What can hang from each mark:
Z_30: Z_69 Z_228 Z_316 Z_871
Z_413: Z_588
Z_316: Z_30
Z_228: Z_30
Z_69: Z_30 Z_588
Z_871: Z_30
Z_588: Z_69 Z_228 Z_316 Z_871

Each row was made from one small tree. Brackets hold a mark, then the marks that hang from it, in the order of their numbers. Every link used is in the known rows. Write each row's tree.
Known rows:
[Z_30 Z_69 Z_228 Z_871]: [-3.43 -0.80 -0.92 -0.32 -0.20 -0.73 -3.21  2.11 -1.06  0.05 -0.71  0.12
  1.00 -1.49  0.93  0.93 -0.55 -0.61 -1.28  1.12  0.39 -0.58 -0.67]
[Z_871 [Z_30 [Z_69 [Z_588 Z_316]] Z_228]]: [-1.28  2.65  0.57 -2.25 -1.07 -1.17  0.31  0.99  0.78  0.07  0.30 -1.75
 -1.82 -1.22 -0.62  1.07 -1.48 -0.78 -2.62  0.33 -0.61 -0.41 -0.12]
[Z_69 [Z_30 Z_228 Z_316 Z_871]]: [-1.01  0.53 -1.44 -1.54  0.58 -0.23 -3.00  0.62  0.24  0.03 -2.24  0.58
 -0.63 -2.22 -1.81  2.24 -2.00 -0.84 -0.62  2.13 -0.77 -1.75 -0.21]
[Z_316 [Z_30 Z_871]]: [ 1.09 -0.26 -2.31  0.68  1.06 -0.46 -0.67 -0.50 -1.34 -1.18 -2.31  0.68
 -0.98  0.19 -1.15 -0.80 -0.95 -1.67  0.62  0.65 -0.61 -1.36 -0.65]
[Z_316 Z_30]: [ 1.99 -0.64 -1.00  0.28  0.80 -0.62  1.18 -0.91 -0.51 -0.34 -0.86 -0.19
 -1.43  0.16 -0.44 -1.37 -1.20 -0.10  0.03 -0.23 -0.34 -0.41  0.01]
[Z_413 Z_588]: [-0.31  0.75  1.73 -0.08  0.38 -1.10 -0.55  0.08  0.49  0.07  0.66 -0.75
 -0.56  0.50  0.36 -1.30 -2.06 -0.60 -0.97 -0.46 -0.14  0.71  0.47]
[Z_228 [Z_30 Z_69 Z_316]]: [-0.57 -1.69 -1.32 -1.18 -1.28 -0.78 -0.64  0.35 -0.04 -0.65  1.24 -0.65
  1.91 -0.43  1.19 -0.56 -1.62  1.37 -2.46  1.42  0.10  0.52  1.11]
[Z_588 Z_69 Z_316]: [ 1.70  1.98 -0.74 -0.71  0.13 -1.36  0.46  0.40 -1.02 -1.38 -0.35  0.26
  0.15  1.44  0.88 -0.08 -0.17  0.78 -0.91 -1.97 -0.96  0.50 -1.52]
[Z_69 [Z_30 Z_228 Z_316] Z_588]: [-0.09  1.02  1.44 -2.19 -0.40 -0.58  0.19 -0.43  0.59  0.95 -0.77 -1.86
 -2.27 -2.61 -2.55  1.00 -3.41 -0.33 -1.31  1.50 -0.11 -1.31  0.90]
[Z_30 Z_228 Z_871]: [-1.22  0.02 -1.12 -1.32  0.15 -0.56 -2.61  1.03 -0.85 -0.05 -1.94  1.09
  0.21 -0.59 -0.04  1.20  0.11 -1.03 -0.07  1.30 -0.13 -1.22 -1.03]
[Z_30 Z_69 Z_228]: [-2.65 -1.20  0.46 -0.66 -0.40 -0.86 -1.39  1.77 -0.16  0.85  0.84 -0.76
  0.60 -1.48  1.39  0.34 -0.79  0.88 -1.75  0.25  0.57  0.46  0.05]
[Z_588 Z_69 Z_316 [Z_871 [Z_30 Z_228]]]: [ 3.39  4.37 -1.17 -3.46 -1.30 -2.73 -0.92  0.75 -0.94 -2.28  0.57  0.76
 -1.83  1.24 -0.62  0.78 -0.72 -0.24 -1.16  0.06 -0.95  0.65 -0.59]
[Z_69 [Z_30 Z_228 Z_871] Z_588]: [-0.14  1.46  0.77 -0.64  0.50 -0.45 -1.47 -0.81 -0.51  0.04 -2.33 -1.22
 -1.69 -2.25 -2.60  1.30 -2.42 -2.37 -0.32  2.08 -0.13 -0.73 -0.68]
[Z_316 [Z_30 Z_69 Z_228]]: [-0.65 -1.96 -0.58 -0.40  0.42 -1.33 -0.05  0.69 -0.58  0.57  0.03 -0.89
 -0.80 -1.41  0.90 -0.97 -1.93  0.62 -1.62 -0.06  0.26  0.07  0.05]
[Z_30 Z_69 Z_228 Z_316 Z_871]: [-4.24 -0.69 -1.57 -1.49 -1.00 -0.77 -3.31  2.96 -0.91  0.03 -0.54  0.38
  0.99 -1.98  0.29  1.19 -1.18 -0.06 -1.96  1.58  0.11 -2.12  0.20]
[Z_228 [Z_30 Z_871]]: [ 1.67 -0.43 -2.16 -0.54  0.05 -0.60 -1.77 -0.95 -0.95 -1.77 -1.51  0.84
  1.59  0.88  0.20  0.07 -0.07 -1.16 -0.13  1.96 -0.23  0.26 -0.74]
[Z_588 [Z_228 Z_30] Z_316]: [ 3.56  0.09 -2.94 -2.65 -0.51 -1.61  2.10 -0.98 -0.06 -2.15  0.17  0.37
  0.04  0.79  1.51 -0.07  0.28  0.60 -1.57  0.99 -0.06  0.49 -1.72]
[Z_588 Z_228 Z_316 [Z_871 Z_30]]: [ 3.26  3.80 -2.73 -2.66 -1.78 -1.77  1.32  0.52 -0.09 -3.13  1.31  0.44
 -2.82  0.45 -1.37  0.55  0.20 -1.12 -0.70  1.56 -0.20 -0.22 -0.54]
[Z_871 [Z_30 Z_69 Z_228 Z_316]]: [-2.68  0.25 -0.33 -2.43 -1.31 -0.99 -1.38  1.98  1.42  0.87  1.59 -0.39
 -0.34 -1.66 -0.56  1.29 -1.70  1.29 -1.93  0.90 -0.49 -0.81  1.10]
[Z_588 Z_228 Z_316 Z_871]: [ 2.46  2.27 -2.74 -2.20 -1.66 -1.59  1.20  1.10 -1.37 -3.08  0.96  0.33
 -1.87  0.13  0.10 -0.08  0.46 -1.01 -1.23  1.23  0.64 -0.51 -0.80]
[Z_228 [Z_30 [Z_69 [Z_588 Z_316 Z_871]]]]: [ 2.48  2.07 -0.97 -1.53 -2.34 -1.72  0.25 -0.21 -2.05 -3.25  0.87 -2.06
 -0.70  0.22  0.65 -1.16 -1.45 -2.08 -3.31  2.15  0.66  1.06  0.98]
[Z_69 Z_30 Z_588]: [ 1.08  1.37  1.85  0.69  0.30  0.17  1.17 -1.75  0.31  0.11 -0.61 -2.29
 -1.96 -1.69 -2.63  0.17 -2.66 -1.38 -0.25  0.88 -0.03  0.60  0.32]
[Z_228 [Z_30 Z_69]]: [ 0.25 -1.64 -0.73  0.11 -0.44 -0.81 -0.42 -0.44 -0.29 -0.68  1.18 -0.96
  1.94  0.03  1.76 -0.85 -1.05  0.76 -1.94  0.94  0.35  1.98  0.34]
[Z_30 Z_228]: [-0.45 -0.38  0.25 -1.77  0.03 -0.65 -0.73  0.50  0.00  0.80 -0.33  0.33
 -0.24 -0.62  0.45  0.67  0.01  0.40 -0.59  0.31  0.26 -0.42 -0.27]
[Z_228 [Z_30 Z_316]]: [ 1.71 -0.87 -1.57 -2.17 -0.85 -0.61 -0.02 -0.78  0.19 -0.79  0.11  0.23
  1.03  0.45  0.25 -0.25 -0.91  0.96 -1.23  1.53 -0.27 -0.33  0.80]
[Z_228 [Z_30 [Z_69 Z_588] Z_316 Z_871]]: [-1.24 -0.25 -1.23 -1.02 -2.13 -0.85 -1.25  0.56 -1.44 -1.58 -0.26 -1.66
  1.21 -0.94 -0.72 -0.51 -2.56 -1.12 -2.44  2.76  0.37 -1.00  0.76]

Write each row's tree:
[ 2.22  1.96 -0.17 -1.45  1.24 -1.75 -0.43 -0.43 -0.10 -0.43 -1.28 -0.04
 -0.87 -0.31  0.19  1.31 -1.79  0.83 -1.38 -1.23 -1.37  1.11 -1.79] | [Z_588 [Z_69 [Z_30 Z_228]] Z_316]
[-1.88  0.29  0.34 -1.29 -0.60 -0.83 -1.16  1.10  1.18  0.80  1.37 -0.57
 -0.20 -1.27 -0.11  0.99 -1.02  0.73 -1.22  0.54 -0.15  0.69  0.24] | [Z_871 [Z_30 Z_69 Z_228]]
[-0.50  1.16 -0.55 -3.50 -0.81 -0.61 -0.87  0.82  1.56  0.84  0.37  0.58
 -1.23 -0.78 -1.54  1.59 -1.07  0.85 -0.68  1.13 -0.85 -1.64  0.75] | [Z_871 [Z_30 Z_228 Z_316]]
[ 2.72  1.49 -2.77 -2.46 -1.25 -1.70  1.50 -0.72 -1.48 -3.09 -1.38 -0.51
 -0.69  0.32 -0.44 -0.10 -0.61 -1.88 -1.53  2.31  0.30 -0.98 -2.19] | [Z_69 [Z_588 [Z_228 [Z_30 Z_871]] Z_316]]
[-0.80  2.06 -1.08 -1.18 -2.47 -0.87 -1.44  1.80 -0.08 -1.62  2.50 -0.61
 -0.90 -0.79 -1.75  0.22 -1.69 -0.49 -1.52  2.16  0.07 -0.34  2.28] | [Z_588 [Z_871 [Z_30 Z_69 Z_316]]]
[ 2.84  2.17  0.55 -0.61 -1.82 -1.36  2.13 -1.03 -1.19 -2.14  1.45 -2.48
 -3.48 -2.07 -3.22 -0.53 -2.86 -1.76 -0.48  2.75  1.50  0.69  0.02] | [Z_69 Z_30 [Z_588 Z_228 Z_871]]
[ 3.60  0.86 -1.41 -3.83 -3.85 -2.12  2.30 -0.40 -1.82 -2.86  2.04 -1.63
 -1.70 -0.41 -1.76 -1.50 -2.47 -0.57 -1.90  3.86  1.80 -0.67  0.87] | [Z_69 [Z_588 [Z_228 [Z_30 Z_316]] Z_871]]
[-0.23  0.07 -0.13 -1.92  0.49 -0.43 -1.12  0.05  1.07  0.91 -0.72 -0.14
 -1.15 -2.32 -1.24  1.67 -2.25  0.66 -1.07  1.23 -0.59 -0.83  0.51] | [Z_69 [Z_30 Z_228 Z_316]]
[ 5.10  2.39 -2.08 -3.41 -2.79 -2.29  2.68 -0.95 -2.10 -3.71  0.91 -1.29
 -2.14  0.50 -0.47 -1.14 -1.00 -1.65 -2.17  2.79  1.12  0.22 -0.58] | [Z_69 [Z_588 [Z_228 Z_30] Z_316 Z_871]]
[-2.62  1.72 -0.73 -1.28 -0.80 -1.05 -1.71  1.94 -1.37 -0.72 -1.69 -1.01
 -0.60 -1.54  0.38  0.92 -0.96 -2.20 -2.62  0.94 -0.01 -1.73 -0.95] | [Z_30 [Z_69 [Z_588 Z_316]] Z_228 Z_871]
[ 2.35  3.25  1.34  0.28  1.58 -2.17 -0.33 -0.83  0.32 -1.17 -0.25 -1.03
 -1.16  0.72  0.04 -0.71 -3.77 -0.23 -1.70 -1.98 -1.64  2.30 -1.01] | [Z_413 [Z_588 [Z_69 Z_30] Z_316]]
[ 1.71  2.22  0.09 -1.64 -0.39 -3.25  1.65  0.79 -0.60 -1.79  1.52 -0.72
 -1.07  1.35  1.07 -1.65 -2.50  1.00 -2.00 -1.93 -0.25  1.12 -2.07] | [Z_413 [Z_588 Z_69 Z_228 Z_316]]
[-1.29 -1.13 -2.72 -0.68 -1.10 -0.77 -2.51  0.94 -0.90 -1.61 -0.22 -0.01
  2.46 -0.37  0.66 -0.04 -1.43 -0.12 -1.98  2.39 -0.11 -0.46  0.42] | [Z_228 [Z_30 Z_69 Z_316 Z_871]]
[ 2.12  3.16 -0.96 -2.29 -1.37 -2.74  0.56  1.01 -0.93 -2.95  1.56 -0.44
 -2.55  0.60  0.42 -1.37 -1.57 -1.72 -2.21  0.84  0.48  0.14 -0.31] | [Z_413 [Z_588 Z_228 Z_316 Z_871]]
[ 2.29  0.35  0.10  0.35  0.05 -1.74  1.91 -0.79 -0.38 -1.06  1.33 -1.08
 -0.90 -0.64 -1.39 -0.15 -2.60  2.01  0.03 -0.54  0.28  2.18 -2.10] | [Z_588 [Z_69 Z_30] Z_228]
[-1.54 -1.37 -1.98 -0.01  0.57 -1.35 -2.00  1.26 -1.54 -0.26 -1.51 -0.02
 -0.33 -1.38  0.35 -0.50 -1.65 -0.87 -1.26  0.85 -0.03 -0.86 -0.64] | [Z_316 [Z_30 Z_69 Z_228 Z_871]]
[ 3.16  0.83 -1.31 -2.67 -0.14 -2.73  1.47 -0.88  0.44 -2.04  0.87 -0.43
 -0.64  1.28  1.82 -1.44 -1.85 -0.04 -2.63  0.50 -0.20  1.29 -1.33] | [Z_413 [Z_588 [Z_228 Z_30] Z_316]]
[ 5.40  2.11 -3.09 -1.82 -1.12 -3.40  2.82  0.12 -2.97 -3.89  0.74 -0.07
 -2.93  1.25 -0.39 -2.07 -1.69  0.13 -1.10 -0.42  0.15  0.09 -1.72] | [Z_588 Z_69 Z_228 [Z_316 Z_30] Z_871]
[-0.30  0.47 -0.76 -0.31  1.41 -0.26 -2.76 -0.30  0.00  0.07 -2.38  0.53
 -0.55 -1.74 -1.25  1.90 -1.33 -1.39  0.02  1.72 -0.60 -0.22 -0.98] | [Z_69 [Z_30 Z_228 Z_871]]
[-1.14 -0.98 -2.12  1.74  0.62 -0.78 -1.20  0.79 -1.49 -1.15 -1.12 -0.23
 -0.11 -0.62 -0.23 -1.21 -1.64 -1.24 -0.69  0.59 -0.14 -0.58 -0.26] | [Z_316 [Z_30 Z_69 Z_871]]
[-3.41 -1.17 -0.29 -1.79 -1.16 -0.87 -1.55  2.45  0.10  1.12  0.95 -0.50
  0.46 -1.99  0.90  0.63 -1.37  1.40 -2.39  0.62  0.33 -1.16  0.87] | [Z_30 Z_69 Z_228 Z_316]
[ 1.40  2.88 -1.29 -2.33 -2.09 -0.73 -0.88  0.60  0.17 -1.55  1.33  0.36
 -1.78  0.06 -2.63  0.49 -1.03 -0.90 -0.31  2.28 -0.48 -1.03  2.00] | [Z_588 [Z_871 [Z_30 Z_316]]]
[ 5.93  1.93 -2.99 -3.11 -2.14 -3.38  1.61 -0.39 -2.53 -4.42  1.55  0.15
 -0.34  1.94  0.94 -1.30 -0.76  0.67 -1.84  1.02  0.50  1.81 -1.79] | [Z_588 Z_69 [Z_228 Z_30] Z_316 Z_871]
[-0.60  1.00 -1.69  0.25  0.64  0.27 -2.28  0.02  0.11 -0.71 -1.93  0.36
 -0.40 -1.48 -2.35  1.57 -1.96 -1.27 -0.14  1.81 -0.94 -1.39  0.09] | [Z_69 [Z_30 Z_316 Z_871]]
[-2.84  0.23  0.96 -0.44 -2.03 -0.24  0.62  1.55 -0.51  0.17  1.26 -2.59
 -0.35 -1.82 -0.90 -0.53 -2.57 -0.02 -2.23  0.74  0.70 -1.32  1.46] | [Z_30 [Z_69 Z_588] Z_316]
[-1.47  1.58  0.42 -0.01 -1.02 -0.51  0.98  0.92 -0.60 -0.62  0.13 -2.18
 -0.80 -0.93  0.39 -0.27 -1.09 -1.16 -2.53 -0.31  0.07 -0.46  0.07] | [Z_30 [Z_69 [Z_588 Z_316]]]
[ 3.78  1.67 -0.35 -0.31 -1.28 -2.35  1.06 -0.51 -1.77 -2.69  2.11 -0.92
 -1.75 -0.55 -1.90 -0.75 -2.69  0.59 -0.15  0.91  0.87  2.34 -1.04] | [Z_588 [Z_69 Z_30] Z_228 Z_871]
[ 2.15 -0.55 -3.23 -2.48 -1.81 -2.50  0.17  0.21 -1.87 -2.75  0.42  0.57
  1.45  0.87 -0.44 -0.59 -1.83  1.71 -0.82  1.47  0.32 -0.26 -1.96] | [Z_588 Z_69 [Z_228 [Z_30 Z_316 Z_871]]]
[ 1.54  3.65  0.09  0.59  1.80 -2.18 -2.23 -0.38 -0.51 -2.14 -1.77 -0.19
 -0.69  0.82 -0.60 -0.16 -3.50 -1.75 -1.33 -1.06 -2.02  1.36 -1.71] | [Z_413 [Z_588 [Z_69 [Z_30 Z_871]] Z_316]]
[-3.69  0.57 -0.28 -0.03 -1.91 -0.26 -1.36  2.12 -1.40 -0.75 -0.20 -1.62
  0.05 -1.80 -1.46  0.01 -2.31 -1.48 -1.78  1.63  0.46 -2.31  0.79] | [Z_30 [Z_69 Z_588] Z_316 Z_871]
[-2.32  0.71 -0.55 -0.74 -1.26 -0.37 -0.63  1.51  1.31  0.05  1.84 -0.67
  0.01 -0.93 -1.11  0.59 -1.62  0.89 -1.43  0.66 -0.60 -0.44  1.44] | [Z_871 [Z_30 Z_69 Z_316]]
[ 0.60 -0.59 -2.17 -1.10  1.08 -1.23 -1.33  0.15 -1.35 -0.32 -2.62  0.88
 -1.24 -0.41 -0.55 -0.20 -1.02 -1.36 -0.03  1.04 -0.36 -1.69 -0.99] | [Z_316 [Z_30 Z_228 Z_871]]
[ 2.81  3.78  0.20 -2.36 -0.60 -1.29 -0.23 -0.66 -0.92 -1.49 -1.16 -1.43
 -3.64 -1.62 -1.65  0.91 -2.06 -2.86 -1.84  1.99 -0.10 -0.25  0.36] | [Z_69 [Z_30 Z_228] [Z_588 Z_316 Z_871]]
[ 4.51  0.44 -2.38 -2.53 -0.82 -2.71  2.46 -0.78 -1.17 -2.73  0.77  0.14
  0.56  1.74  1.49 -0.77 -0.65  1.97 -1.65 -0.43 -0.26  1.63 -2.67] | [Z_588 Z_69 [Z_228 Z_30] Z_316]
[ 3.59  1.00 -1.47 -2.93 -1.38 -1.73  3.38 -1.32 -0.59 -2.22  0.20 -1.36
 -1.17  0.28  0.11 -0.64 -0.84 -0.35 -1.99  1.37  0.53  0.08 -1.45] | [Z_69 [Z_588 [Z_228 Z_30] Z_316]]
[-1.04  0.98 -0.35 -0.77 -1.81 -1.35  2.61  1.42 -0.68 -1.13  1.29 -2.44
 -1.47 -1.42  0.25 -0.47 -1.22 -0.28 -2.61  0.11  0.91 -0.42 -1.04] | [Z_30 [Z_69 [Z_588 Z_228 Z_316]]]
[ 1.26  0.73  0.05  0.54 -1.78 -1.43  1.24  0.11 -2.50 -1.80  1.13 -2.91
 -2.70 -0.98 -1.54 -2.72 -3.11 -2.12 -1.72  1.53  1.16  0.02  1.58] | [Z_316 [Z_30 [Z_69 [Z_588 Z_871]]]]
[ 1.65  0.25 -0.67 -0.35 -2.62 -2.25  3.02  0.47 -2.62 -2.42  2.26 -3.06
 -3.38 -1.56 -1.62 -2.91 -3.22 -1.17 -1.76  1.89  2.13  0.01  0.45] | [Z_316 [Z_30 [Z_69 [Z_588 Z_228 Z_871]]]]
[-0.65 -0.67 -1.45  0.64 -1.15 -1.64  1.89  0.58 -2.07 -1.59  0.11 -2.32
 -1.89 -1.64 -1.73 -1.81 -2.94 -1.40 -1.15  1.45  1.20 -1.16 -1.31] | [Z_316 [Z_30 [Z_69 [Z_588 Z_228]] Z_871]]
